Known rows, with every way that one mark hangs from another
(G K X): [ 19 -17  -1  21 -29  40  12  24 -25   2  -8 -32  -6 -20   0  12   8]
(G R (X Q)): [ 17 -17   5  22 -28  30  20  26 -15  -6 -15 -24 -22  -4  -5  19  -2]
(K G): [ 17  -6  -4  18 -14  31   3  -6 -21  10 -11 -22  -6 -12  15   8   5]
(L (Q (K G)) V): [ 46  -3 -19  19 -29  28 -17 -22  -4  18  11 -27  24   9  22   0  -4]
(L (Q (K (G R X))) V): [ 35  -3 -11  20 -34  36  -8   1  -6  16   6 -33  14  11  20   3   3]
(U A Q): [ 46 -21 -31  34 -14   2  -8 -27 -21 -11 -11  14  23 -13  19  26 -25]
(R (Q L)): [ 38  -7 -12  28 -38   7   5 -11 -12  11  14  -7   6 -10   4   3  -4]
(Q K): [ 41  -3 -17  17 -38  24  -9 -10 -23  12   1  -7  -5  -9  19  15   7]
(A U): [ 35 -13 -22  19 -10  14   4 -24 -20   9   2  -3   2 -32  18   3 -14]
(X (Q (K (G R)) (L V))): [ 38   4   0  19 -44  22  -9   3  -4  16   8  -9  -1  20   3  12  -5]
(A (U (Q (K (G R X)) (L V)))): [ 29   3 -13  25 -30  18  -5   0 -18  15   6   9  10  -7  20  13  -7]
(G K (X Q)): [ 25 -20   8  21 -28  29  14  21 -20  -4  -9 -28 -12  -9 -11  19  -6]
(R (Q (K (G X)) (L V))): [ 31   5  -1  23 -56  18  -5   3 -16  22  16 -14   4   2  10   7   8]
(Q K (L V)): [ 50   5 -24  15 -49  28 -19  -9  -8  25  21  -7  21   2  16   2   3]
(U A (Q (K G) (L V))): [ 48   0 -27  29 -37   9 -25 -15 -18  10   2  19  33  10  25  22 -14]
(A (U Q)): [ 39 -14 -24  27  -5   3   1 -32 -20   0   2  10  12 -27  17  14 -24]
(U A (Q (K (G X)) (L V))): [ 42  -2 -23  27 -40  14 -21  -4 -22   8  -3  15  29   9  24  24 -10]

Rows
[  5  -2   9  25 -36  35  13  27 -13  13  -2 -30  -8  -3   7   6  13] -> (K (G (R (Q (L V))) X))
[  0  -6  13  26 -30  33  19  28 -22   6 -14 -29 -24  -9   8  13  16] -> (K (G (R Q) X))
[ -1  -6   7  19 -23  45  15  30 -23   6 -20 -31 -21  -9  11  12  18] -> (K (G R X))
[ 17 -11  11  26 -41  39  19  50 -12   2  -5 -25 -16   5 -13  15   6] -> (G K R (X (Q L)))
[ 48  -1 -27  25 -26   6 -13 -28 -15  14  17  17  24 -13  20  10 -20] -> (A (U (Q K (L V))))
[ 32 -13   0  14 -37  22   5   7 -24  -1 -10 -16 -17  -3   1  23  -4] -> (G (X (Q K)))
[ 49 -14 -34  32 -23   4 -11 -19 -18  -4  -5  21  31  -3  17  20 -22] -> (U A (Q L))
[  6  -4  12  19 -29  37  14  32 -17   6 -17 -23 -22   7   1  13   9] -> (K (G R (X (Q L))))
[  9  -5  10  19 -29  38  11  26 -10   9 -10 -30 -11   6   1   9   3] -> (K (G R (X (Q (L V)))))
[ 20 -11   9  26 -40  40  15  44  -6   4   2 -30  -6   5 -13  11   2] -> (G K R (X (Q (L V))))
[ 30  14  -9  18 -50  39 -14  13  -8  29  13 -13   8  13  19   2  16] -> (Q (K (G R)) (L V))
[ 22  11  -4  15 -54  45  -9  27 -14  27   7 -18   2  12  16   5  21] -> (Q (K (G R X)) (L V))
[ 53 -11 -30  33 -30   2 -18 -22 -27  -4  -8  23  18  -3  26  32 -15] -> (U A (Q K))
[ 45   1 -25  30 -38   9 -21  -8 -26   7  -7  26  20  12  26  26  -7] -> (U A (Q (K G) L))
